Every row comes from one small tree of marks. The marks that hang from a mark follow it in brackets, in alphabetical order. Every link used is in the known rows. Which tree was each row made from?
(in the rows, 128 means zero)
Known rows:
Z(K(U)): [ 83 162 156 149 107 127 177 183 151 127 106 165 126 138 227 108 160 153
 172  95 129  95 176 120 187]
J(X): [ 85 141 166 108 114 115 140 163 143 120 174 170 118 130 164 134 142 144
 125  69 121 134 161 130 150]
C(X Z(K)): [107 171 148 145 122  59 155 166 136 115 111 136 117 139 198 106 199 149
  84 128 132 113 153 126 161]
R(X(C(Z(K(U))) J)): [126 158 101 157 120  81 163 155  90 114 108 103 104 141 212 138 124 147
 139 110 139  68 155 114 173]
X(C(E Z(K)) J R(V)): [176 155  35 104 129  70 123 167 150 108 102 109 129 135 157 137  64 115
 104 162 120  86 140 111 147]
L(V(R(X))): [141 168 145 138 112 156 120 163 104 133 182  86 125 130 142 131 121 149
 124  63 117 179 152 139 144]
E(C(X(J) Z)): [110 154 137 123 118  70 136 155 133 116 138 102 109 147 192 133  97 155
  35 124 134  92 133 122 146]
C(E X Z(K)): [120 170 129 137 113  55 151 173 152 108 116 131 115 139 205 103 174 139
  72 146 127 123 135 131 163]
V(L): [102 132 173 129 118 123 154 178 173 113 118 145 140 142 146 131 121 151
 110  91 124 149 150 118 163]
V(L R(X(C(Z) J))): [167 136 130 143 136  98 132 150 114  98 127  55 117 136 104 162  64 149
  68 119 135 158 120 111 141]
C(E X(J R) Z(K)): [142 166  75 116 128  57 138 160 139  96 112 109 122 135 184 131  90 134
  56 184 117  98 136 124 167]
L(V): [102 155 144 128 115 137 130 186 123 128 155 153 143 135 164 124 137 145
 134  76 118 132 162 133 156]
T(Z(K)): [119 163 177 128 119 120 156 172 141 125 138 175 142 136 197  86 160 147
 129 115 127 109 174 130 158]
V(L R(X(J))): [143 137 153 126 123 136 151 149 128 118 145  69 120 141 113 166  60 159
  88 100 123 177 135 122 159]
C(Z(K(U))): [ 89 164 144 156 117  87 160 186 142 111  89 155 125 137 233  99 185 154
 147 109 136 100 168 123 175]
V(R(X(C(Z) J))): [148 146 114 132 125 106 121 151 112 111 142  85 112 128 133 145  85 148
  93 117 127 133 131 118 138]
E(C(X(J R(V(L))) Z)): [169 149  91 115 134  63 128 146 144 102 114  35 125 152 139 163  33 139
  11 122 134 114 132 111 134]
X(C(E Z) J R(V)): [162 139  34  96 123  80 105 171 151 100 109 115 137 129 141 148  32 116
  87 144 117  94 133 116 136]
J(X(R)): [103 142 130  99 125 124 121 156 154 106 168 157 128 119 156 134 106 135
 122  84 112 123 165 124 145]
K(U): [ 69 145 153 138 102 137 158 187 155 119 114 171 135 133 211 118 126 155
 159  76 126 103 168 126 175]
U(K): [ 77 152 145 103 116 103 173 172 173 128 127 196 140 151 176 124 163 144
 118  82 118 126 163 110 149]
E(C(X Z)): [107 160 157 137 112  75 130 162 160 113 133 108 111 141 202 106 144 150
  48 101 135 108 136 122 137]
C(Z): [ 88 146 147 127 117  88 126 182 162 109 111 169 134 134 183 107 166 150
 108 101 124 132 154 128 147]

Which tree is each row?
[124 148 104  88 119 113 120 153 146 121 158 137 127 127 140 147  96 127
 125  66 114 133 171 127 135] => J(X(R(V)))
[152 150 102 127 132  61 129 161 150  95  93  76 140 139 130 144  99 135
  45 108 130 142 145 122 139] => C(X(R(V(L))) Z)
[127 143  99 127 132 101 106 174 172  91 106 143 140 117 157 111 112 131
 112 121 119  91 148 107 134] => X(C(Z) R)
[140 144 173 140 117 141 145 157 155 115 142  74 121 136 124 139 106 155
 100  77 123 193 138 123 151] => V(L R(X))
[140 150 145 136 110 152 133 153 148 125 153  98 115 122 138 127 108 141
 133  80 121 141 141 117 141] => V(R(X(C)))
[141 144  83 106 118 130 121 166 172 123 118 130 143 124 138 130  79 121
 143  90 116  93 161 109 138] => X(C R(V))
[162 126  77 104 133 119 138 159 149 112 108  94 146 138 100 175  12 128
 104 116 122 100 146 102 150] => X(C J R(V(L)))
[143 136 120  99 129 105 131 154 153 108 148 107 132 136 110 162  76 128
 100  68 122 156 160 121 138] => J(X(R(V(L))))
[175 129  89 103 124 103 128 159 164  95 152  94 127 129 104 164  34 106
  93  90 122 139 132 115 134] => J(X(C(E) R(V(L))))
[136 143 134 125 105 108 151 153 147 133 125  87 122 152 136 149 122 142
 113  46 127 164 155 129 151] => R(V(L) X)
[136 144 106 135 105  80 119 165 157 103 130 118 112 131 178 115 128 129
 102  97 124 124 127 127 139] => R(X(C(E Z)))
[139 156  82 154 111  75 158 163 109 108 113 101 101 140 219 136 103 136
 126 126 134  79 137 121 174] => R(X(C(E Z(K(U))) J))
[160 177  67 120 117  53 132 164 160 109 102  95 123 135 182 116 131 122
  71 143 121 121 144 129 149] => C(E X(R(V)) Z(K))
[134 155 117 139 117  75 140 183 168 105 112 150 121 133 190  98 156 127
 115 141 128 105 133 115 153] => X(C(E Z(K)))
[168 134  96 117 144  70 115 155 140  87 132  93 128 130 104 159  79 118
  81  85 133 134 143 111 120] => J(X(C(Z) R(V(L))))
[108 147 107 115 112  58 138 170 129 102 124 130 122 140 177 141  93 145
  44 151 123 116 125 136 162] => C(E X(J) Z)
[136 130  73  98 120 130 124 170 169 102 133 139 139 122 150 144  17 123
 112 149 107  80 134 109 157] => X(C(E) J R)
[117 133 135 109 109 111 136 168 153 108 178 161 114 125 156 136  99 122
 120  90 121 118 134 124 145] => J(X(C(E)))
[168 129  66 113 142  77 121 163 140  95  91  90 144 138 105 166  34 128
  79 127 129 107 139 104 138] => X(C(Z) J R(V(L)))
[163 133  89 127 125  64 139 146 110 115 111  67 119 152 118 174  78 137
  79  87 138 129 136 116 142] => R(V(L) X(C(Z) J))
[128 167  93 122 138  63 141 152 126 103 108 112 126 134 179 134 116 145
  69 168 121  84 153 119 165] => C(X(J R) Z(K))
[163 146 100 105 125 102 143 142 154 119 131  42 125 151 131 170   9 138
  37 109 128 108 138 110 145] => E(C(X(J R(V(L)))))
[161 156 110 132 122 153 125 155  79 129 185  71 121 131 116 164  58 141
 118  91 122 136 139 124 146] => L(V(R(X(C J))))
[129 168  72 136 123  65 152 169 128  89  96 103 122 133 222 134  74 139
  79 171 124  74 143 125 182] => C(E X(J R) Z(K(U)))
[106 164 174 149 113 127 170 182 124 118 119 173 142 136 232  89 142 152
 152 101 134  86 181 131 174] => T(Z(K(U)))
[180 133  77 110 134  64 110 164 153  78 136  89 125 128 109 157  56 107
  65 103 129 145 125 117 122] => J(X(C(E Z) R(V(L))))
[181 128  49 107 133  73 117 171 158  88  97  84 141 137 110 163  12 118
  63 145 124 120 122 110 140] => X(C(E Z) J R(V(L)))
[123 132  97 115 117  80 126 180 146 100 121 150 128 133 164 135  77 133
  89 147 123  98 122 119 151] => X(C(E Z) J)
